Each row comes from the steps of one path. Every step used is in the known rows, and no mark comes twice. Write the path behind each row, first mark first.
Known rows:
nupus -> mamam -> vefop -> gezepug -> zepud -> loden -> ruvopob: 1.94 1.48 -1.98 4.67 -2.10 0.96 1.90 4.14 -5.19 -0.17 -0.29 0.37 -1.59
 -1.15 -0.86 2.59 0.29 -0.28 0.02 -2.35 -0.75 -4.66 -6.67 -3.31 3.10
 2.63 -1.04 -0.85
tedo -> zepud -> gezepug -> ruvopob: 2.29 -1.29 2.40 3.34 -1.77 -0.88 1.10 0.87 -1.91 0.24 1.29 -0.75 -2.76
 2.52 -2.43 2.45 1.16 0.74 0.70 -2.38 -2.98 -2.86 -2.83 -1.79 -0.03
 -0.57 -0.51 2.51
mamam -> vefop: 2.06 2.12 -1.97 4.56 0.24 -1.30 1.74 2.12 -0.77 -0.50 -1.30 -0.10 -2.86
 -1.70 -3.41 1.92 2.07 -0.11 1.64 -3.38 0.62 -5.16 -4.00 1.15 -0.98 0.11
 -2.14 -1.14
tedo -> zepud -> loden -> ruvopob: 2.76 0.16 1.47 3.67 -3.16 -1.05 1.82 4.85 -3.52 -0.21 0.44 1.20 -3.94
 3.44 0.48 1.77 1.25 0.67 0.91 -2.85 -1.67 -4.21 -5.58 -2.98 3.05 0.97
 0.41 -0.42
tedo -> zepud -> gezepug -> ruvopob -> rokegev -> mavufad: 3.46 -1.39 0.25 4.32 -1.57 -1.92 1.07 -0.56 -1.18 -0.25 1.06 0.45 -1.21
 2.47 1.04 2.69 0.39 0.90 2.70 -3.26 -0.68 -4.02 -2.44 2.46 -0.32 -0.63
 0.01 1.11
rokegev -> ruvopob: 0.42 -0.27 0.44 3.87 -1.38 -1.38 1.49 2.88 1.04 0.09 0.84 -0.13 -3.85
 1.02 -1.12 0.84 1.38 1.19 0.76 -3.47 -0.95 -1.98 -1.93 5.07 -0.21 0.18
 -1.03 -0.27
voku -> zepud -> gezepug -> ruvopob -> rokegev: 2.39 -3.06 3.38 3.73 -2.35 -0.05 1.07 1.12 -1.57 0.34 2.95 -0.08 -1.83
 1.52 0.21 2.39 2.46 0.11 1.08 -3.35 -1.65 -3.74 -1.74 2.30 -0.34 -1.35
 0.62 2.17
nupus -> mamam -> vefop -> loden -> zepud: 2.08 2.77 1.85 3.76 -0.12 -0.63 2.55 1.11 -4.18 -1.39 0.39 -0.74 -2.37
 -3.35 -4.38 2.59 1.78 -1.58 1.28 -2.55 -2.51 -5.64 -4.38 0.24 1.26 1.68
 -0.29 -1.04
vefop -> gezepug -> zepud: 2.63 2.17 1.44 4.01 0.70 -0.39 1.80 2.34 -2.78 -0.55 0.84 1.10 -0.05
 -3.15 -0.91 1.77 -0.10 -0.70 0.49 -1.99 -2.44 -3.46 -4.85 1.42 0.80
 0.23 -2.50 0.41
voku -> vefop: 2.37 1.65 -0.78 4.10 -0.89 -1.69 2.27 3.37 -1.33 0.17 -0.69 0.16 -2.35
 0.20 -3.62 1.50 2.76 -0.39 1.81 -3.15 -0.48 -5.37 -3.10 -0.16 -2.29
 1.39 -1.96 -0.57
gezepug -> zepud -> loden: 2.86 1.10 4.51 3.79 -0.22 -1.40 1.77 4.76 -4.04 -0.69 0.64 1.56 -2.77
 -2.75 0.38 2.44 0.84 -0.27 0.55 -2.76 -2.50 -5.64 -4.51 -0.09 2.76 1.31
 -1.07 0.18
vefop -> loden: 2.67 2.04 -0.86 3.75 -0.32 -1.94 1.91 4.90 -2.43 -0.56 2.13 0.87 -1.83
 -3.50 -1.17 2.11 1.58 -0.85 0.96 -2.70 -3.84 -5.40 -2.38 4.26 -0.48
 0.11 0.53 0.12
voku -> vefop -> mamam: 1.67 1.05 -2.22 4.41 -0.52 -1.50 1.72 2.35 -2.49 0.13 -0.55 -0.04 -0.28
 1.14 -4.18 2.33 2.49 -0.46 1.76 -2.85 -0.80 -4.17 -2.24 -0.98 -1.68
 2.56 -3.01 -0.89
loden -> zepud -> gezepug: 2.50 -1.25 2.54 3.45 0.14 -1.44 1.97 -1.76 -2.79 -1.11 2.16 1.16 -2.39
 -0.92 -3.04 1.64 1.46 -0.26 0.99 -2.65 -4.76 -4.73 -5.36 0.81 0.76
 -0.83 -1.50 0.64
rokegev -> ruvopob -> voku: 1.55 1.56 0.17 4.49 -1.20 -1.67 0.74 2.71 -0.25 0.47 -0.65 -0.57 -3.66
 0.57 -1.42 0.61 1.04 0.33 1.93 -4.24 -0.33 -2.55 -0.76 4.28 -0.81 -0.56
 -1.32 2.51
voku -> zepud -> loden -> ruvopob -> gezepug: 2.79 -1.83 -1.76 3.99 -2.67 -0.20 1.98 5.00 -2.37 0.29 0.50 1.13 -2.94
 2.12 1.30 1.73 1.20 0.80 0.35 -1.29 -3.95 -4.31 -2.32 -0.80 2.53 -0.12
 0.15 -0.04
tedo -> zepud -> loden -> vefop -> gezepug -> ruvopob: 4.29 -0.88 -3.71 3.00 -3.44 0.09 1.45 3.76 -5.55 0.08 1.11 -0.75 -1.18
 3.11 -2.08 1.17 0.77 -0.40 -0.33 -1.93 -3.84 -3.54 -4.69 -2.65 1.48
 2.72 0.96 1.55
tedo -> zepud -> gezepug -> ruvopob -> rokegev: 3.21 -2.99 2.69 3.54 -2.59 -0.31 0.82 1.06 -2.15 0.14 2.53 0.08 -2.29
 3.25 -0.60 2.68 2.06 0.33 1.82 -3.34 -0.17 -3.34 -3.18 0.88 1.21 -1.47
 0.47 2.75
mamam -> vefop -> voku -> ruvopob -> gezepug: 3.53 -1.11 -3.64 4.69 0.59 -0.24 1.24 1.39 -0.45 0.53 -1.12 -0.33 -0.18
 2.25 -3.71 2.11 1.20 1.00 0.81 -1.65 2.96 -2.23 -0.03 0.52 -0.41 -0.19
 -2.52 0.75
mamam -> vefop -> loden -> ruvopob: 2.76 2.84 -2.84 4.45 -1.86 -0.86 1.64 4.59 -1.25 -0.12 0.38 0.19 -3.63
 -2.45 -1.74 2.06 1.53 0.04 0.79 -2.93 -1.69 -4.77 -5.37 0.92 0.07 0.88
 0.11 -1.38
loden -> zepud -> gezepug -> ruvopob -> voku -> vefop -> mamam: 3.12 0.42 0.38 4.15 -0.98 -0.97 0.62 -0.98 -3.95 0.53 -0.62 -1.63 -1.05
 1.70 -5.91 2.23 1.99 -0.59 1.88 -3.12 -2.89 -3.64 -2.35 -4.21 -1.33
 2.49 -2.76 2.84
nupus -> mamam -> vefop -> voku -> zepud -> gezepug -> ruvopob -> rokegev: 1.77 -2.64 1.49 4.47 -2.24 1.74 0.63 -0.93 -3.25 0.22 0.92 -1.57 -0.59
 1.45 -3.20 3.47 2.01 -1.18 1.41 -2.85 1.45 -3.85 -0.95 -0.34 -0.85
 -0.49 -0.62 2.01
mavufad -> rokegev -> ruvopob -> gezepug -> zepud -> loden -> vefop -> mamam: 2.28 -2.23 -2.20 4.47 -2.53 1.32 1.58 2.49 -4.73 -0.62 1.25 0.55 -1.85
 0.99 -1.47 2.28 0.75 -0.19 0.98 -0.34 -3.21 -2.64 -6.20 1.92 4.28 2.91
 -1.05 -0.47
gezepug -> ruvopob: 1.83 1.51 -0.22 3.63 -1.24 -1.85 1.28 3.76 -0.05 -0.06 0.55 -0.79 -2.57
 -0.15 -1.84 1.68 2.35 1.35 -0.18 -3.92 -1.55 -2.90 0.60 1.29 -0.91 1.41
 -1.26 1.07
gezepug -> ruvopob -> rokegev: 2.77 -0.64 0.36 3.77 -2.17 -1.15 0.98 3.70 -0.43 -0.09 1.91 -0.09 -2.15
 0.94 -0.08 1.95 3.09 0.90 1.07 -4.75 1.04 -3.41 -0.01 3.49 0.39 0.26
 -0.19 1.46
nupus -> mamam -> vefop -> loden -> zepud -> gezepug -> ruvopob -> rokegev: 2.74 -1.88 0.64 3.79 -2.09 0.65 1.20 0.42 -4.05 -0.40 2.73 -1.18 -1.92
 -1.21 -3.04 3.46 2.47 -0.83 1.45 -3.34 -0.98 -5.09 -3.75 0.82 1.55 0.44
 1.19 1.80
mavufad -> rokegev: 0.42 2.67 -1.19 4.75 -0.58 -0.43 2.67 2.46 -1.29 -1.32 1.84 1.15 -1.60
 -0.19 -1.79 1.84 3.32 -0.42 2.12 -2.79 -1.88 -4.08 -2.93 4.46 -0.65
 -0.32 -1.14 -0.96

Which path is each row?
3.54 -1.80 -5.25 4.17 -2.58 -0.93 1.63 5.61 -2.05 0.10 0.77 1.68 -2.94
 1.49 0.44 1.76 1.37 1.46 0.37 -2.02 -2.91 -4.48 -2.30 0.19 2.99 0.35
 -0.39 0.30 | zepud -> loden -> ruvopob -> gezepug
2.47 1.24 3.66 4.10 -1.20 -1.31 1.61 4.22 -5.13 0.16 -0.31 0.49 -2.29
 0.18 0.47 1.54 1.63 -1.43 1.64 -3.30 -3.41 -6.15 -1.85 -0.46 -0.01
 -0.20 0.43 1.68 | ruvopob -> voku -> zepud -> loden
0.60 -1.20 -3.85 4.57 -1.56 0.66 1.97 2.65 0.75 -0.21 1.56 0.25 -2.90
 2.18 -1.25 1.47 2.04 1.16 1.85 -1.26 -2.28 -1.91 -1.45 6.32 1.07 -1.17
 -0.95 -0.04 | mavufad -> rokegev -> ruvopob -> gezepug
2.53 -0.33 -3.55 4.44 -3.34 1.90 1.98 2.49 -6.31 0.08 1.58 -0.13 -1.01
 2.49 -1.04 0.15 0.88 -2.15 1.56 -1.53 -4.99 -3.71 -6.35 2.60 0.27 1.09
 1.55 0.97 | mavufad -> rokegev -> ruvopob -> voku -> zepud -> loden -> vefop -> gezepug
3.20 0.57 2.51 4.09 0.61 -0.78 1.70 2.76 -0.99 -0.50 -0.26 1.15 -2.27
 -2.89 -0.62 2.32 0.28 0.46 0.89 -1.22 -1.59 -3.74 -2.84 1.61 2.33 -0.62
 -2.89 0.87 | ruvopob -> gezepug -> zepud
3.44 -1.58 -2.35 4.28 0.37 -0.81 1.35 2.04 -0.53 0.43 0.25 0.42 0.42
 2.70 -2.29 1.81 1.21 1.24 0.40 -1.67 1.42 -1.62 1.46 1.65 -0.19 -0.22
 -2.18 1.44 | vefop -> voku -> ruvopob -> gezepug
2.48 2.37 -2.14 4.66 -1.29 -1.52 0.57 2.73 -2.73 0.95 -1.77 -1.81 -0.73
 1.45 -4.74 2.16 2.45 -0.29 1.83 -3.79 -0.31 -3.31 0.44 -2.65 -2.41 3.00
 -2.88 2.34 | gezepug -> ruvopob -> voku -> vefop -> mamam
3.90 -0.90 -2.81 3.63 -2.43 -1.68 2.17 4.00 -4.95 -0.83 0.83 1.37 -2.87
 -0.58 -1.55 0.97 1.86 -0.72 0.27 -2.80 -2.80 -6.11 -5.95 1.07 1.52 2.47
 0.44 -0.43 | zepud -> loden -> vefop
3.31 -2.78 2.88 3.32 -1.82 -0.66 0.96 -0.26 -1.93 -0.48 3.11 0.20 -2.36
 1.10 -1.35 2.11 2.67 0.55 1.09 -4.03 -1.79 -3.61 -2.80 1.70 1.51 -0.37
 -0.13 2.23 | loden -> zepud -> gezepug -> ruvopob -> rokegev
4.06 3.11 -1.71 5.02 -1.36 0.10 0.64 4.06 -4.80 0.48 -1.58 0.28 -2.34
 -1.42 -0.94 1.63 -0.08 -0.77 1.44 -3.27 -0.86 -4.99 -6.44 -2.98 1.76
 1.03 -1.36 1.81 | mamam -> vefop -> gezepug -> zepud -> loden -> ruvopob -> voku
2.51 1.64 -6.65 4.56 0.31 -0.16 1.77 1.97 -2.39 -0.19 -0.13 0.07 0.00
 -1.10 -3.57 1.46 1.06 -0.75 1.19 -2.68 -1.14 -4.58 -4.62 1.55 -1.28
 0.03 -1.82 -0.57 | mamam -> vefop -> gezepug
4.03 0.29 1.13 3.64 -3.38 -0.75 1.43 3.66 -5.44 0.18 -0.36 -0.90 -3.32
 0.66 -0.98 0.88 1.63 -1.19 0.20 -2.91 -3.45 -5.20 -3.26 -1.52 0.25 2.46
 1.16 2.05 | gezepug -> ruvopob -> voku -> zepud -> loden -> vefop
3.62 -1.55 -3.14 4.48 -2.03 1.09 1.15 3.25 -2.91 0.38 -1.33 0.34 -2.60
 1.93 -1.57 2.19 0.53 0.01 0.71 -0.77 -1.83 -4.38 -2.61 -2.83 1.78 0.06
 -1.17 -0.27 | mamam -> vefop -> voku -> zepud -> loden -> ruvopob -> gezepug
2.61 0.26 -2.74 4.69 -1.24 -1.10 0.34 1.03 -3.51 1.13 -0.74 -1.43 -0.41
 1.48 -5.19 2.54 2.00 -0.46 1.89 -3.18 -1.76 -3.82 -1.16 -2.91 -2.64
 2.00 -2.67 3.24 | zepud -> gezepug -> ruvopob -> voku -> vefop -> mamam
4.21 0.00 2.00 3.57 -1.70 -1.15 2.06 3.69 -5.26 -0.91 0.36 1.38 -3.28
 -2.62 -0.74 1.41 0.81 -0.96 0.10 -2.17 -2.50 -5.81 -7.69 -0.09 2.89
 2.75 -0.53 -0.14 | gezepug -> zepud -> loden -> vefop
0.43 2.44 -0.08 5.09 -1.55 -0.36 1.29 2.28 -0.61 -0.07 0.32 -0.42 -3.29
 1.11 -1.59 0.93 2.12 -0.16 2.87 -3.70 -0.80 -2.32 -1.82 5.46 -0.94
 -0.81 -0.90 1.82 | mavufad -> rokegev -> ruvopob -> voku
3.52 3.70 -1.49 4.60 -2.01 -1.81 0.96 4.84 -2.41 0.24 0.40 0.52 -2.90
 -2.09 -0.66 1.40 1.07 -0.59 1.54 -3.86 -2.43 -4.36 -2.35 1.75 -0.34
 0.02 0.18 2.20 | vefop -> loden -> ruvopob -> voku
1.86 2.85 4.84 4.03 -1.26 -1.10 1.13 2.45 -1.61 0.59 -0.98 -1.68 -2.52
 0.40 -0.85 1.29 1.77 -0.49 1.05 -3.60 -2.19 -3.22 1.20 -0.24 -2.25
 -0.17 -0.71 2.68 | gezepug -> ruvopob -> voku -> zepud
3.18 -1.29 -3.12 4.65 -1.19 -2.34 1.00 0.08 -0.41 -0.23 1.76 0.77 -0.74
 0.04 1.10 2.49 0.96 1.28 1.97 -4.00 -1.04 -4.55 -1.00 4.89 -1.41 -0.06
 -0.41 0.91 | zepud -> gezepug -> ruvopob -> rokegev -> mavufad
3.78 0.82 1.13 4.88 -1.75 -2.06 1.45 3.07 -1.97 -0.71 0.61 2.42 -2.10
 -1.20 4.14 2.32 -0.06 1.06 1.99 -3.83 0.16 -5.22 -4.69 2.76 2.37 1.43
 -0.31 -1.41 | gezepug -> zepud -> loden -> ruvopob -> rokegev -> mavufad
3.48 0.96 1.91 4.06 -2.04 -0.85 0.82 1.39 -3.19 1.34 -1.53 -1.70 -2.97
 3.26 -4.65 1.95 1.70 -0.66 2.65 -2.88 -1.12 -4.50 -3.23 -4.74 -2.20
 0.34 -1.18 4.03 | tedo -> zepud -> gezepug -> ruvopob -> voku -> vefop
4.18 -2.08 -2.55 4.05 -1.37 -0.50 1.39 2.90 -5.87 -0.60 0.31 1.15 -0.88
 -0.94 -1.64 2.42 0.28 -0.64 0.30 -0.75 -3.04 -4.40 -5.10 -0.74 4.02
 2.92 -1.85 0.27 | ruvopob -> gezepug -> zepud -> loden -> vefop -> mamam
3.25 0.60 0.56 3.81 -0.15 -0.38 1.71 4.46 -5.49 -0.50 1.45 1.59 -0.43
 -2.18 0.18 2.09 0.15 -0.78 0.31 -2.19 -3.93 -5.32 -5.20 -0.26 2.54 1.18
 -0.89 0.55 | vefop -> gezepug -> zepud -> loden
3.11 -1.01 1.86 3.78 -3.41 -0.47 1.60 3.10 -4.69 0.37 -0.18 -0.39 -4.15
 1.42 -0.49 0.22 0.96 -1.23 0.93 -2.60 -3.02 -4.47 -5.18 1.21 0.84 1.58
 1.33 0.98 | rokegev -> ruvopob -> voku -> zepud -> loden -> vefop
3.24 2.30 1.27 4.87 -1.70 -0.83 0.76 4.09 -5.10 0.68 -1.79 0.11 -1.76
 0.56 -2.23 2.50 1.16 -0.68 1.87 -3.04 -0.71 -4.56 -4.40 -5.09 1.14 3.49
 -2.64 1.21 | gezepug -> zepud -> loden -> ruvopob -> voku -> vefop -> mamam
1.04 3.01 -0.07 4.76 -1.37 0.89 1.36 1.39 -3.89 0.83 -1.82 -3.00 -0.24
 0.43 -3.15 1.91 1.31 -1.62 1.16 -2.94 -0.97 -3.60 0.12 -1.89 -2.43 0.51
 -0.85 2.38 | nupus -> mamam -> vefop -> gezepug -> ruvopob -> voku -> zepud
4.46 1.51 -3.60 4.29 -3.01 0.09 1.34 4.19 -5.98 1.09 -1.08 -0.02 -1.04
 4.27 -2.32 1.10 0.89 -1.40 2.42 -2.45 -2.05 -4.98 -6.10 -5.29 0.13 1.26
 -0.17 1.95 | tedo -> zepud -> loden -> ruvopob -> voku -> vefop -> gezepug
